Each row comes from the steps of one path. Every step used is in the known rows, and no mark comes twice. Write the path behind each row, first mark first.
In the rows, 128 means zero.
Known rows:
lepug/tufi/lekadap: [178,181,120,96,119,91,130,152,166,127,152,228,146,122,144,148,171,154,194,162,166,162]
tufi/lepug: [144,188,99,101,125,92,127,95,180,73,123,205,141,110,144,156,63,129,200,145,196,166]
pubuz/fabob/lekadap/tufi: [153,205,141,129,94,135,156,94,153,150,133,197,113,157,116,154,133,214,144,98,157,212]
lepug/tufi/zalem/fabob: [170,154,100,133,67,115,147,140,239,130,100,164,127,117,164,151,108,151,197,78,118,204]
fabob/lepug/tufi: [171,174,136,128,107,89,153,142,165,116,107,172,145,46,148,126,127,140,163,142,158,195]
lekadap/fabob/pubuz: [144,128,107,149,109,130,118,116,149,63,103,159,198,125,185,172,101,149,232,115,127,158]
tufi/zalem/fabob/pubuz: [148,113,96,145,71,111,114,141,190,88,94,152,162,128,180,155,106,149,231,77,97,146]
fabob/lekadap/tufi: [157,213,126,125,116,136,152,71,164,124,133,195,129,124,114,154,146,202,144,125,151,225]
zalem/fabob: [182,165,92,140,100,110,164,143,218,65,93,164,163,120,167,138,99,198,206,59,136,199]
pubuz/fabob/lepug: [160,183,124,138,82,78,166,166,139,98,91,156,160,122,169,107,56,188,181,101,156,140]
lekadap/tufi: [168,180,124,106,116,124,145,53,189,122,134,204,157,94,126,160,124,181,166,109,140,204]
lubukab/fabob/pubuz: [144,136,72,125,101,100,96,140,141,93,137,155,173,112,174,155,155,136,224,99,138,142]
fabob/lekadap: [153,230,97,154,133,103,144,117,147,87,103,163,143,160,131,134,136,206,167,118,191,196]
lepug/tufi/pubuz/fabob/lekadap: [158,208,138,160,112,120,150,168,148,129,116,188,84,169,111,135,156,161,154,75,205,166]
lubukab/fabob: [160,197,48,109,110,97,127,127,169,110,149,161,163,122,166,146,145,159,200,96,171,174]
tufi/lubukab: [133,174,81,129,122,94,132,69,195,115,96,164,163,111,144,145,52,116,200,91,196,154]
lekadap/fabob/lepug: [152,192,102,136,98,115,177,133,151,57,89,146,194,96,195,127,39,165,199,146,127,178]
lubukab/fabob/lekadap: [145,236,60,136,115,108,141,142,139,106,139,153,132,161,145,137,163,189,172,119,182,200]
fabob/pubuz: [155,131,111,142,119,93,100,113,149,74,105,166,183,111,159,153,132,157,216,99,149,140]
pubuz/fabob/lekadap/tufi/zalem: [135,200,118,125,68,128,135,78,174,183,128,179,108,184,129,158,107,178,161,111,138,179]
lepug/tufi/zalem/fabob/pubuz: [154,102,113,142,68,113,112,151,196,110,101,160,144,104,173,160,132,131,220,82,98,166]

Write each row's path:
[152,197,99,118,93,113,173,164,138,61,110,174,193,119,201,121,53,166,211,178,117,154]	tufi/lekadap/fabob/lepug
[169,178,137,100,88,85,151,196,141,134,142,216,135,122,159,122,135,157,184,165,151,140]	pubuz/fabob/lepug/tufi/lekadap
[165,164,80,136,73,110,150,128,231,104,94,158,148,144,173,145,81,173,212,65,118,181]	tufi/zalem/fabob
[147,170,123,126,62,91,133,133,176,176,108,161,122,120,156,134,92,128,174,121,143,156]	pubuz/fabob/lepug/tufi/zalem
[131,179,54,92,90,122,131,77,188,156,158,171,138,97,150,156,102,106,189,99,156,182]	lekadap/tufi/lubukab/fabob
[161,112,105,149,93,111,123,153,180,56,93,161,175,109,174,152,120,168,229,70,113,162]	zalem/fabob/pubuz
[122,225,47,136,106,111,136,124,152,124,130,146,124,154,144,137,123,145,178,114,192,189]	tufi/lubukab/fabob/lekadap
[121,186,114,128,91,130,148,69,174,165,117,181,110,142,120,152,70,143,161,91,176,184]	pubuz/fabob/lekadap/tufi/lubukab
[146,183,104,104,86,117,124,40,200,163,127,183,141,132,137,164,99,153,179,116,124,172]	lekadap/tufi/zalem
[148,179,113,122,76,91,129,113,185,156,106,157,133,93,156,136,100,121,174,144,136,168]	fabob/lepug/tufi/zalem
[129,181,102,129,91,143,158,73,204,134,111,175,118,112,129,149,70,141,169,95,151,212]	zalem/fabob/lekadap/tufi/lubukab
[163,196,124,131,95,148,169,100,188,110,124,191,121,123,127,150,136,212,157,100,124,241]	zalem/fabob/lekadap/tufi
[147,134,108,126,105,128,116,145,136,67,126,187,197,148,192,168,114,148,243,148,119,136]	tufi/lekadap/fabob/pubuz
[181,163,130,138,107,122,165,171,204,81,105,190,110,47,137,116,129,92,181,85,145,151]	zalem/fabob/lepug/tufi/pubuz
[152,217,116,161,106,103,151,149,134,118,105,165,124,202,132,136,125,221,162,85,202,181]	pubuz/fabob/lekadap
[163,179,105,113,94,94,148,161,158,130,136,164,136,45,162,125,144,127,167,140,151,197]	lubukab/fabob/lepug/tufi
[121,123,76,110,84,120,99,99,157,129,144,163,153,89,161,164,125,95,214,102,127,146]	lekadap/tufi/lubukab/fabob/pubuz
[139,159,106,126,115,99,127,80,202,149,108,174,134,78,132,153,91,89,182,106,200,182]	lepug/tufi/lubukab
[135,171,55,106,98,104,125,114,190,158,148,161,127,87,154,151,124,83,191,103,183,181]	lepug/tufi/lubukab/fabob
[156,170,105,122,51,114,177,138,197,100,94,154,147,84,177,116,50,168,187,112,75,179]	lekadap/tufi/zalem/fabob/lepug
[160,177,143,127,80,111,172,154,153,106,108,185,127,100,145,109,73,145,172,87,139,123]	lekadap/tufi/pubuz/fabob/lepug
[151,199,66,114,88,86,156,157,143,86,124,143,169,83,183,107,95,155,190,130,138,158]	lubukab/fabob/lepug
[134,155,122,130,83,93,150,127,175,156,97,164,124,77,146,131,56,91,176,106,182,164]	pubuz/fabob/lepug/tufi/lubukab
[162,192,89,112,114,132,153,133,164,75,132,198,192,170,188,164,90,169,224,158,145,168]	tufi/lekadap/fabob
[128,189,54,114,82,88,152,139,154,104,118,135,160,77,182,110,57,113,196,127,146,146]	tufi/lubukab/fabob/lepug
